Known rows, with every step that occurs
V, A: [-26   8 -51  14  37 -14  -4 -11  68  43   5  -6 -23 -19  30   4 -29 -57
 -24  20 -27 -17  30]
V, Z: [ -8  21   5   5  24  -5   5 -32  82  13 -11  -9 -18 -17  29  10  -8 -55
 -41  23   7  -7  37]
Z, E, X: [ 12  11 -41  16  34   9   0 -63  16   3 -19   1 -18 -13  34 -34 -10 -47
 -30 -43 -36 -12  -1]
T, E, X, M: [ -9 -10 -38  13   5 -14 -26 -46  13  10   8 -60 -16 -23  34 -37 -28 -35
 -39 -26 -22 -29 -11]
C, S: [-40 -38 -45  21  46 -10 -33 -49  28  36   7 -28 -22 -18  29  -4 -29 -50
 -24 -21 -33 -19  10]
A, V, Z, E, X, M: [-14  23 -37  40  13  -5 -16 -61  19  -5   2   6 -28 -10  17 -52  21 -37
 -38   2  57  -9  17]
E, X, M: [-21 -14 -42  13  38  -3 -41 -39  46  16  17 -28  -6 -23  30 -28 -39 -40
 -32 -39  -5 -30  15]
Z, E, W: [-16  13 -48  16  45   8  68 -64  42 -14  -9 -35 -12  -6  50 -51 -20 -54
 -30   3 -25  -3 -18]
A, V, X: [-36   6 -16  10  32 -14  -2 -27  73  19  11  13 -29 -18  18 -20 -12 -50
 -20 -11   9 -38  22]
X, M, T, E, W: [-37   7 -27  32   4 -18  31 -58  27  25  40 -87   4 -19  46 -43 -26 -47
 -25  32 -38 -19 -31]
E, X: [ -2   5 -16   6  39  -2 -11 -37  49   9 -13   0 -25 -23  33 -19 -31 -46
 -34 -46 -38 -33   4]
T, E, W, V, X, M: [-30  -4 -67   9  -2 -13  38 -27   9 -22  19 -60 -14 -19  47 -49 -34 -47
 -22 -20   2 -44 -20]
Z, E: [ -5  -3 -31  16  37   6  18 -57  46  13  -3 -30  -4  -8  34 -11 -15 -57
 -25   3 -25   4  19]
X, M, Z, E, W: [-25 -18 -51  26  44   7  29 -53  47 -11  33 -47  -4  -1  46 -34 -11 -48
 -36  23  15  -2  17]
V, X: [-19   5 -27 -14  33  -2 -14 -27  82  30   5   6 -11 -21  26   7 -25 -53
 -21 -27 -32 -29  30]
Z, E, W, V, X, M: [-25  -1 -97  17  26   9  37 -46   8 -23  18 -23   1  -8  43 -53 -22 -53
 -10 -30  16 -24   0]
M, T, E: [ -7  17  20  25  -6 -20  22 -49  25  40  13 -52  -9 -21  40  -2 -10 -57
 -24  24 -80 -19 -19]
A, V, Z: [-28  21  14  27  23 -17  12 -31  74   3  -2  -2 -34 -14  22 -17   3 -50
 -38  34  44 -16  30]
Z, E, X, M: [ -5  -6 -64  22  30   8 -25 -66  15   8   8 -23  -2 -13  30 -41 -16 -41
 -28 -38  -8  -8  10]
A, V: [-39  -7   3  28  42 -17  17 -30  72  11  12 -26 -27 -15  27 -22 -24 -52
 -27  19  18 -25  20]
W, V, A: [-21  -7 -57  25  21 -14   4  11  32  14   7  -4 -20 -19  36   7 -35 -64
 -10  -4  -1 -34  37]
W, M, X: [-36 -24  17  -2   7   2   2 -41   4  13  28 -35 -17 -18  49  22 -22 -26
 -16 -10  -8  -9  22]
M, Z, E, X: [ 22   3 -14  19  34  11   5 -49  24  -8 -11  22 -33  -6  39 -12  10 -48
 -41 -26 -33 -14  14]
C, M, T, E, W: [-21  34 -14  27   1 -10  38 -79  33  25  28 -36   9 -24  41 -48 -12 -55
 -25  24 -56 -26 -77]
W, M, T, E, X: [ -1  12  21  29 -17 -13   3 -63 -48  18  18 -39 -27 -22  36 -15   9 -31
 -16 -26 -96 -31 -18]
T, E, W: [-21  10 -19   8  20 -15  69 -46  39 -13  -7 -71 -27 -17  54 -47 -32 -48
 -41  14 -38 -24 -38]
W, V: [-19 -23 -16  19  29  -6  15  -6  43  -8   7 -30  -8 -18  41   9 -43 -65
 -15 -17   3 -33  33]
M, Z: [ -8 -18  18  10  44  -2  13 -20  81   8  11 -14 -23 -11  40  21 -15 -57
 -40  18 -20 -17  42]
W, V, X: [-15  -8 -37   0  20  -3  -4  -5  44   0   8   7  -9 -21  31  11 -32 -61
  -7 -43  -5 -46  37]

Rows
[-29   3 -31  10  16  14  64 -75 -22 -19  11 -36 -20  -6  61 -37  -7 -29
 -19  -8 -14   2 -21] : Z, E, W, M, X
[ -2 -25   7  24  24   9  15 -53  -3 -10  23 -23 -25  -2  37  11  17 -39
 -23   2 -35   0  47] : W, M, Z, E
[-14  24  -4  34 -10 -19  75 -39  -4  -4  10 -52 -16 -19  57 -35 -21 -60
 -17  12 -60 -38 -47] : M, T, E, W, V
[  7  25 -49  19  13   8 -27 -64  21   2  -8   3 -12 -13  24 -30  12 -40
 -41 -14  21   1  23] : V, Z, E, X, M
[-42 -16 -24  19  31 -12 -26 -24  72  17  43   3 -23 -12  19 -15  -2 -44
 -26   5  40 -34  43] : A, V, X, M, Z
[ -1  11 -50  35  17   5 -22 -75   0  28  20 -15   5 -15  31 -36  -1 -45
 -19 -29 -35 -10  -8] : Z, E, X, M, T
[-17   6 -24  28  21  -6 -35 -50  32  37  29 -20   1 -25  31 -25 -24 -44
 -21 -30 -37 -30  -2] : E, X, M, T
[-32  -1  -3   1 -12  -9  65 -55 -24 -19  11 -72 -34 -17  65 -35 -20 -23
 -31   2 -29 -19 -43] : T, E, W, M, X
[-16  18 -89  33  28   2  65 -31   1 -20  -7 -10 -22  -7  50 -49 -19 -61
 -14  -3  -5 -17 -10] : Z, E, W, V, A
[ 21  24 -36  25   1   7   6 -35 -10 -29 -26  27 -24 -13  33 -16   6 -54
 -28 -38  19 -22  21] : W, V, Z, E, X
[-43  -6 -76   7  30  -2  31 -18  40 -21  27 -25  -5 -18  44 -41 -46 -54
 -13 -31  19 -47   4] : E, W, V, X, M
[-34  -2 -34  41  -7 -19  38 -41  -1   5  43 -83   5 -18  50 -40 -30 -54
 -15  17 -20 -32 -27] : X, M, T, E, W, V
[-15   0  29  29 -14 -17  16 -58 -24  26  31 -63 -16 -18  37   3   3 -39
 -12  12 -88 -18  -2] : W, M, T, E
[-20  24 -25  17  23  -3  70 -18  42 -40 -12 -13 -25 -15  51 -31 -25 -59
 -31   4  24 -32   0] : E, W, V, Z
[-29 -39 -14  18  42  -4 -18 -25  82  18  43 -47  -1 -11  34  11 -26 -50
 -36  25  12 -12  51] : X, M, Z
[ -2   4 -22  19  46  10  68 -51  45 -23  -2 -13 -27   0  53 -28   0 -54
 -40  16 -21  -5   0] : M, Z, E, W
[-21 -32 -45  10  18  -1 -25   0  42  -1  40  -1  -4 -16  31  16 -23 -56
 -13 -27  24 -43  57] : W, V, X, M, Z
[-17 -34 -36  26  37   6 -12 -46  52  12  38 -43   2  -4  33  -2  -7 -49
 -33  22  15   5  46] : X, M, Z, E
[  5   8 -58  31   1   6 -16 -37  -9 -23  -2   3  -9 -13  30 -23   1 -49
 -26 -32  44 -18  30] : W, V, Z, E, X, M
[-26   0 -11  12   9 -13  66 -52  -6 -23   8 -83 -33 -15  52 -45 -19 -34
 -31   5 -50 -23 -27] : T, E, W, M
[ -7   0 -47  30  29  15  42 -57  26 -31  20   7   0  -7  43 -35  -2 -59
 -26   1  14 -21 -25] : C, M, Z, E, W, V
[-28  -7 -13  31  -4 -20 -10 -51  31  47  46 -83  12 -21  34 -11 -21 -49
 -22  30 -38 -13  -3] : X, M, T, E
[-27  10 -53   1  31  -1  55 -17  42 -27   1  -3 -20 -18  49 -35 -40 -59
 -14 -36  -4 -51  -5] : E, W, V, X
[-20  -6 -43  21 -20 -15 -18 -21  -1  22  40 -33   6 -23  31  -2 -18 -56
  -3 -23 -17 -44  11] : W, V, X, M, T, E
[-28 -11   6  15  41   1  64 -40  25 -31  20 -35 -36  -8  54 -22 -12 -38
 -31   6 -34 -23   9] : E, W, M, Z
[-10 -19 -25  17  38   0 -35 -32  47   6  23  -9 -18 -17  33 -14 -20 -40
 -41 -29  -3 -30  27] : E, X, M, Z
[-22  -3 -69   4  35  10  11 -49  51   1  30  -4  -7  -6  36 -32  -3 -45
 -28 -11   1 -18  17] : V, X, M, Z, E, W
[-23 -28 -59  35  33   7  35 -35  22 -31  34 -42  -4  -1  51 -31 -16 -53
 -26   7  30 -15  21] : X, M, Z, E, W, V
[-14 -11  -2  12  38   4 -12 -47  85  17  31   5   3 -17  28   6 -12 -57
 -36  16  -5 -19   7] : C, M, Z
